What can hang from each mark
k905: k299
k638: k20 k299
k235: k249 k299
k299: k570 k638 k831 k905
k100: k299
k20: k638 k831
k570: k299
k249: k235
k831: k20

Each row was made from one small tree. The marks that hang from a mark follow it in brackets, in the order of their numbers. Every link used is in the known rows. Write each row's tree.
Known rows
k638(k20 k299): [-16.2 -19.9 -23.0 -32.5   1.6  67.6  61.2 -59.8  16.9   9.7  30.2   9.8
 -36.9  20.1  15.9 -12.2  56.6  57.9  17.7  24.3 -40.7   8.8 -53.7]
k235(k249): [ -4.8 -12.1  22.0 -18.8  -4.7   4.9  62.2 -46.3 -30.7   2.8  35.1  39.9
 -24.3  -0.9 -38.8 -37.8  45.6   5.5   2.1  18.6 -14.7   5.0  -2.6]
k20(k638(k299) k831): [ 19.5   0.7  -3.9 -43.7   7.5  35.5  54.9 -11.7 -38.9 -37.5  32.0  30.4
 -32.7  23.2 -32.1  16.3 -18.5  23.2  29.9  46.5 -46.5  26.4 -23.2]
k638(k20 k299(k570)): [  0.3  -8.6 -52.3  -8.3  11.0  59.3  63.2 -36.1  10.3  -1.1  30.4  -1.0
 -41.7  23.5   5.5   5.6  61.8  51.8  27.8  28.3 -33.0   6.9 -49.3]
k235(k299(k570)): [ 30.2   3.7 -28.7  20.1  20.0 -19.0  25.8 -44.2  -6.8  26.5  39.8  11.6
 -76.6  -3.5 -45.8  -2.3  40.7  40.7   7.3  21.8 -23.8 -19.0 -12.1]
k20(k638(k299(k570 k905)) k831): [ 27.5   7.0 -24.3 -14.3   4.7  25.2  49.7   5.7 -52.2 -53.1  35.8  33.8
  -8.7  28.2 -48.1  43.3  -8.5  28.2  21.7  53.7 -50.6  34.5   2.8]
k905(k299): [-15.6  -2.1   3.2 -16.6 -16.9   6.5  43.2 -40.8   0.7  -7.4  38.7  13.8
 -59.7  17.2 -28.6 -41.1  22.3  38.2 -16.2  30.8 -43.3 -18.3 -24.2]
k235(k249 k299(k905)): [ 13.5 -28.8  15.9  19.4  11.9 -10.5  30.6 -54.4 -26.6  19.0  29.7  47.7
 -24.3  -6.6 -51.3  -5.7  49.3  40.2  11.5  21.7 -18.5  -6.9  39.2]
k249(k235(k299(k570 k905))): [-12.5 -14.1  -5.9  21.2 -23.9  -9.9  23.7 -52.7 -10.5 -11.9  37.7   4.5
 -57.0 -27.6 -16.7   2.2  55.5  28.8  12.2  19.7 -39.3  16.1   9.4]
k20(k638 k831): [ 15.9  19.4   9.2 -37.5  -8.9   8.5  53.9 -21.7 -50.4 -20.5  35.5  52.4
  -9.9  13.8 -46.6   7.2 -26.9  11.5   3.3  37.2 -46.6  43.6 -29.9]
k638(k20(k831) k299): [ -5.5  -6.1 -23.0 -12.6  12.3  76.4  69.0 -45.1   2.7 -21.7   6.3  16.4
 -35.8  33.6  16.9   0.3  37.2  46.8  45.4  38.9 -34.6  31.5 -64.3]
k570(k299(k638 k831 k905)): [  7.8  -8.2  10.7   1.8  22.4  -4.2  36.2 -51.6 -41.5 -38.1  55.3  26.8
   3.6  -4.1 -32.0  10.4  59.4  26.5 -28.8  33.1 -56.7   9.8  -6.1]
k905(k299(k570)): [  1.5  10.8 -23.5   6.7  -8.9  -2.1  46.6 -16.7  -5.6 -19.3  36.2   3.9
 -62.8  20.9 -39.4 -23.1  29.4  32.6  -6.5  35.9 -37.1 -20.0 -21.8]
k905(k299(k638(k20) k831)): [  7.1  12.7 -11.9   5.9   8.1  42.0  56.9 -29.8 -11.7 -18.8  12.6  33.7
 -22.1   4.2 -22.4 -27.2  27.6  37.1  -8.8  44.7 -28.5  19.9 -43.5]
k905(k299(k570 k638 k831(k20))): [ 30.5  18.0 -31.2  41.1  30.4  10.5  70.8  12.1  -6.6 -27.7  24.6  24.8
 -35.9   8.0 -54.6  -8.3  24.4  27.3  -4.0  62.8  -9.3  -4.7 -26.3]
k638(k20(k831)): [-10.1  16.0  -7.2  -5.5  -7.7  44.1  69.4 -56.6 -10.3  -0.3  10.4  44.5
  -7.7  23.2  -2.4 -10.0  27.0  32.0  11.4  26.4 -34.5  55.1 -73.2]
k905(k299(k638)): [-13.8  14.8   1.8 -24.5  -4.6   2.1  53.8 -39.3  -9.5  -4.1  48.3  17.6
 -40.1  -8.1 -42.2 -32.2  10.2  32.8 -28.4  31.7 -44.8  -7.9 -18.5]
k235(k249 k299): [ 21.1 -22.9  12.7   5.8  21.7  -8.4  38.2 -52.0 -16.9  27.9  22.9  34.2
 -56.7  -7.7 -42.1 -23.1  44.3  28.6  32.3  17.3  -7.8 -20.5   9.6]
k20(k638(k299(k570))): [ 18.9  -6.2 -24.2 -50.5  -0.9  18.0  45.0 -10.6 -24.4  -7.4  63.4  13.3
 -39.4   8.1 -43.6  13.8  10.4  30.6   3.7  32.9 -49.1  -4.0  -5.6]
k638(k299): [ -7.2 -19.7  -7.1 -35.3   3.4  34.9  46.5 -51.9   0.6  -9.1  47.7   2.0
 -67.2  10.7 -12.4 -25.1  41.9  39.9   1.4  32.1 -38.2 -16.5 -18.4]
k100(k299(k570 k638 k831)): [ 25.6   8.2 -31.7  30.6  44.5  18.7  17.1 -13.7  -9.1   5.7  29.0  24.9
 -52.5  -5.8 -50.4  -2.6  38.3  31.3 -26.0  26.0  -4.6  -0.2 -27.5]
k249(k235): [-39.3  -8.9  22.8 -27.6 -42.7  10.6  45.3 -65.9  -8.4 -15.6  42.5   6.6
 -53.7 -26.9   1.8 -39.2  46.4   5.5  -3.1  13.8 -40.4  27.4 -26.3]
k831(k20(k638(k299))): [  3.9 -21.5  -1.4 -39.7  11.3  19.1  73.9 -15.6  17.0  24.5  66.9  34.4
 -20.3  10.7 -36.5   6.9  10.2  45.4  -4.5  41.7 -33.9  -8.9 -30.8]
k235(k249 k299(k831 k905)): [ 40.0 -32.9  13.1  48.0  26.0   8.5  24.0 -39.8 -39.7  -7.7   4.2  57.7
 -25.3   0.9 -48.9 -10.2  58.5  34.1  20.7  39.5  -2.7   4.7  36.9]
k100(k299(k570 k638(k20) k905)): [-13.2   6.2 -33.5  16.1  19.3  21.0  22.1 -35.2   7.0  34.8  52.3  32.4
   4.6  -4.2 -44.3  28.3  42.2  64.0 -44.4   7.5 -36.5  18.3 -18.2]
k249(k235(k299(k638))): [-17.4  -4.7  11.9 -13.8 -12.6  -3.1  36.0 -68.6  -6.3   6.4  41.3   4.9
 -66.7 -52.4 -12.2 -17.5  35.0  19.7  11.2  11.0 -34.7  15.8 -12.2]

Which tree is each row?
[  4.6  36.7 -38.0  13.1  10.3  18.7  71.3  -9.5 -14.7 -23.2  20.4  18.3
 -23.5  11.1 -35.1   3.4  12.1  32.2   9.7  40.2 -34.8  19.2 -42.7] : k905(k299(k570 k638(k20(k831))))
[-25.6 -23.5  18.1   3.1 -30.9  -1.3  21.3 -71.1  -5.0  -2.9  38.7  13.6
 -53.8 -31.6  -8.8 -12.3  50.3  35.0   4.2  15.6 -44.2  17.8   6.1] : k249(k235(k299(k905)))
[ 17.3   2.4 -13.8  28.4   5.7   4.3  34.9 -37.2 -22.4 -22.9  19.8   5.3
 -70.5 -43.2 -19.4  -6.0  48.6   9.2  26.3  29.2 -16.2  24.5  -9.2] : k249(k235(k299(k570 k638 k831)))
[-24.2  -5.5   4.2 -24.8   7.5  -1.1  49.4 -70.8 -16.3   0.6  70.4  23.2
  23.9  -5.7 -16.4  22.8  57.4  44.4 -27.6  11.4 -75.8  14.6 -25.6] : k570(k299(k638(k20) k905))
[ 10.8 -18.2 -14.8 -15.6  10.5  12.0  70.0  -1.4   5.3  12.9  70.9  35.3
   0.2  14.3 -49.6  27.8  18.9  49.5 -10.4  48.0 -37.0  -1.2  -8.1] : k831(k20(k638(k299(k570 k905))))
[  9.5 -23.9 -27.0  -2.8  15.7  85.5  55.2 -44.8   3.4 -17.1   5.8  19.6
 -39.0  26.1  17.9 -16.8  64.5  50.8  27.5  42.6 -23.5  21.9 -55.8] : k638(k20 k299(k831))
[ 27.6  26.7 -39.5  45.9  13.4  30.9  57.5 -20.7 -49.0 -23.5  25.2  54.9
  45.0  -7.2 -49.6  23.3  54.5  32.0 -35.2  47.4 -26.4  69.7  -9.2] : k299(k570 k638(k20) k831 k905)
[ 57.9  16.6 -36.0  40.7  45.4  -5.7  31.1 -27.7 -30.5   4.1  23.4  25.3
 -59.8 -20.8 -58.8   3.1  36.3  28.6   3.6  41.3  -6.1   2.0  -7.2] : k235(k299(k570 k638 k831))
[  2.5 -14.7 -31.6   1.1   1.9  22.8  41.1 -29.0 -16.9 -27.0  51.6   4.8
 -36.2  15.7 -31.7   8.7  55.2  46.4  -9.8  41.4 -44.1  -4.6  15.5] : k638(k299(k570 k905))
[ 22.8  -5.8  10.1  -0.9  34.6 -11.7  49.8 -48.5 -28.7  31.4  34.0  38.2
 -39.9 -31.4 -56.2 -13.1  31.6  23.1  18.7  17.4  -8.3 -10.7  16.8] : k235(k249 k299(k638))
[-16.8   3.7   2.5 -12.0  14.2   3.4  54.8 -62.3 -27.6 -20.0  53.8  27.3
  24.8   3.4 -15.1  31.3  46.3  39.1 -10.9  18.8 -71.8  27.8 -31.1] : k570(k299(k638(k20(k831)) k905))
[ 30.2 -23.7 -34.6  42.9  28.1  40.3  54.6  -1.6  -7.6 -40.1  30.5  21.6
 -28.1  27.9 -33.7  13.3  63.6  47.0   4.1  68.6 -15.8   1.5   1.1] : k638(k299(k570 k831(k20) k905))
[  4.2 -24.7  12.6   8.6   8.9   1.3  24.6 -54.2 -31.3 -43.0  45.0  23.7
 -15.3  19.3 -19.1   0.8  72.0  32.4 -17.5  33.6 -56.3   0.8 -12.3] : k570(k299(k831 k905))
[ 12.9  11.6  -1.2   4.8  10.3  21.3  49.7 -24.7 -22.6 -31.1  21.2  28.6
 -41.9  -2.2 -40.5 -36.6  19.1  26.1 -19.3  48.9 -27.4   3.1 -20.4] : k905(k299(k638 k831))
[  9.6  -3.5  -2.0   6.8  36.4  29.8  14.7 -38.2  -2.0  17.0  29.2  35.3
 -47.9 -10.6 -38.5 -22.3  30.3  38.4 -36.0  20.8 -12.6   1.3 -30.9] : k100(k299(k638 k831))
[ 16.3 -13.9 -25.5  50.8  21.6  21.5  -2.8 -17.6  -8.5  -7.2  26.0  34.7
 -36.9  21.8 -47.0   4.9  56.2  50.6 -34.9  29.2 -16.5   2.8  -4.6] : k100(k299(k570 k831 k905))
[ -6.7   6.6 -22.3  15.7  20.6   0.7  14.4 -30.4  -4.8  22.2  60.9  27.2
 -16.3 -10.4 -60.2  18.8  34.9  53.2 -55.8  12.4 -34.0   1.1   4.3] : k100(k299(k570 k638 k905))
[  1.5 -21.6  10.3  14.5 -10.6  16.0  23.9 -59.0  -7.4 -17.9  12.0   9.7
 -81.7 -27.0   0.4 -28.7  53.8  18.3  27.1  25.0 -21.3  17.7 -19.3] : k249(k235(k299(k831)))
[  3.5  -8.8  10.0   9.8  -0.7  12.0  32.2 -57.3 -17.0 -15.0  20.0  12.7
 -68.2 -46.8 -10.9 -21.0  43.0  14.2  17.3  25.8 -21.8  26.1 -15.0] : k249(k235(k299(k638 k831)))
[ -1.1 -24.3   2.4 -30.1   5.2  18.2  68.0 -17.9   9.6  20.0  71.0  42.4
   2.6  11.0 -43.0  17.7  14.1  52.9 -17.1  45.2 -42.4  -0.3 -10.8] : k831(k20(k638(k299(k905))))
[  6.2  42.8 -36.1  26.7   4.8  14.0  71.4 -27.5 -46.1 -16.4  38.1  49.2
  47.9  -4.2 -50.1  40.1  26.6  31.9 -25.0  37.1 -41.8  72.7 -13.8] : k299(k570 k638(k20(k831)) k905)
[ 39.3 -36.6  10.5  61.5  38.9   6.7  44.4 -26.7 -18.1   7.0   7.7  64.7
 -14.3   4.6 -52.2  -1.3  58.7  41.4  23.2  49.1   7.1  -1.7  26.6] : k235(k249 k299(k831(k20) k905))
[ 46.8 -26.9   9.0  34.4  35.8  10.7  32.5 -37.5 -30.8   2.1  -2.3  44.8
 -58.7  -1.9 -40.3 -26.5  52.9  21.0  40.4  34.4  10.4  -8.2   6.8] : k235(k249 k299(k831))
[ 21.5 -28.5 -12.4   7.3  30.7  51.9  60.3 -24.3   8.6 -20.2  24.5  17.8
 -58.3  21.1 -13.0 -20.8  52.3  40.3  15.1  58.7 -11.2  -9.6 -30.8] : k638(k299(k831(k20)))
[-17.5   1.3  -0.3 -37.8  19.2   1.9  58.2 -68.7  -7.3   8.7  65.1   9.5
 -10.3  -6.9  -7.0   6.8  52.6  31.6  -7.4   5.6 -62.4   0.9 -54.8] : k570(k299(k638(k20)))
[  1.2  -8.5  -0.2   2.7  22.4  16.5  44.1 -56.5 -30.6 -25.7  45.1  33.7
  21.6   1.6 -14.4  18.0  66.0  38.4 -18.4  29.4 -59.0  26.3 -27.5] : k570(k299(k638(k20) k831 k905))
[ 33.8  -0.7  -2.5  30.6  27.0   0.9  20.9 -53.6 -33.9   6.2  29.4  49.9
 -22.2 -22.6 -55.9   0.0  34.3  47.0 -26.4  41.0 -27.0  17.8  16.8] : k235(k299(k638 k831 k905))
[ 55.2 -21.3 -16.5  71.9  34.7  -2.3  28.2 -15.5 -46.4 -17.4   2.6  48.4
 -28.7   5.4 -60.9   9.0  65.0  27.2  29.7  44.2   5.1   3.0  41.3] : k235(k249 k299(k570 k831 k905))
[ 64.8 -19.4 -22.1  72.6  58.7  -0.4  55.7   0.0 -13.9   5.6   1.7  42.0
 -51.8   7.4 -54.0   2.0  59.9  22.4  54.4  49.0  27.9 -16.7   2.7] : k235(k249 k299(k570 k831(k20)))
[-16.8  27.0  -0.6  -3.1  -6.2  26.3  67.2 -56.3 -36.4  -2.8  37.4  62.2
  53.0 -10.8 -37.4  16.3  19.8  39.8 -37.1  31.1 -51.5  74.9 -19.2] : k299(k638(k20(k831)) k905)
[-12.1  24.5 -10.6  -9.6   2.2  29.2  68.2 -34.9  -7.8 -12.6  22.0  29.3
 -20.2   6.7 -24.3 -15.3   5.0  38.5   0.5  35.5 -42.0  22.3 -46.8] : k905(k299(k638(k20(k831))))
[ 33.8 -14.6 -26.2 -16.6   2.4  30.1  35.2   0.2 -44.5 -34.6  47.8  29.5
 -12.0  14.3 -48.8  23.2  22.3  36.0  -6.2  49.6 -44.7  16.7  14.0] : k20(k638(k299(k570 k831 k905)))
[ 14.0  49.0 -41.9  10.7  18.2  18.3  82.0 -24.5 -31.7  -5.9  29.6  31.4
   4.8  -6.1 -39.2  18.4  20.5  16.5   0.3  29.2 -26.8  55.2 -50.8] : k299(k570 k638(k20(k831)))
[  4.4 -12.3   7.7  21.4  10.3  10.3  47.2 -46.4   1.3  -2.4  22.8  18.1
 -59.8 -42.8 -12.7 -13.2  42.6  20.0  20.0  33.3 -13.0  20.3 -21.9] : k249(k235(k299(k638 k831(k20))))
[  3.2  31.1 -23.1   8.5  -3.0 -17.7  53.0 -31.6 -47.1  -5.6  70.7  37.0
  22.0 -23.1 -75.0  18.7  33.0  27.5 -60.6  30.3 -45.4  34.6  21.9] : k299(k570 k638 k905)
[ 22.6 -17.5  11.0  19.2  -0.3  20.4  50.5 -15.2 -26.4 -10.1  40.4  74.6
  32.0  12.9 -54.1   7.6  28.2  42.5 -41.7  60.2 -28.4  38.2  -1.4] : k299(k831(k20(k638)) k905)
[-18.9  -3.9  15.0 -27.1   7.5 -22.0  41.6 -66.4 -28.3 -12.2  80.3  17.6
   4.2 -12.3 -32.4  14.8  50.9  34.3 -37.7  15.5 -74.8  -1.4  -1.9] : k570(k299(k638 k905))
[ -7.1 -14.2 -47.2   3.5  -0.2  56.5  55.2 -37.7   1.1  -9.8  37.1  12.7
  -6.5  26.0  -4.5  22.5  67.0  62.6   6.8  32.8 -45.6  20.3 -21.3] : k638(k20 k299(k570 k905))
[  2.2 -25.8  11.0  26.7  -1.4  14.5  38.5 -48.0   9.4  -6.8  15.0  16.2
 -74.2 -23.3  -1.2 -20.1  52.2  23.5  29.5  33.5 -12.5  11.6 -27.9] : k249(k235(k299(k831(k20))))
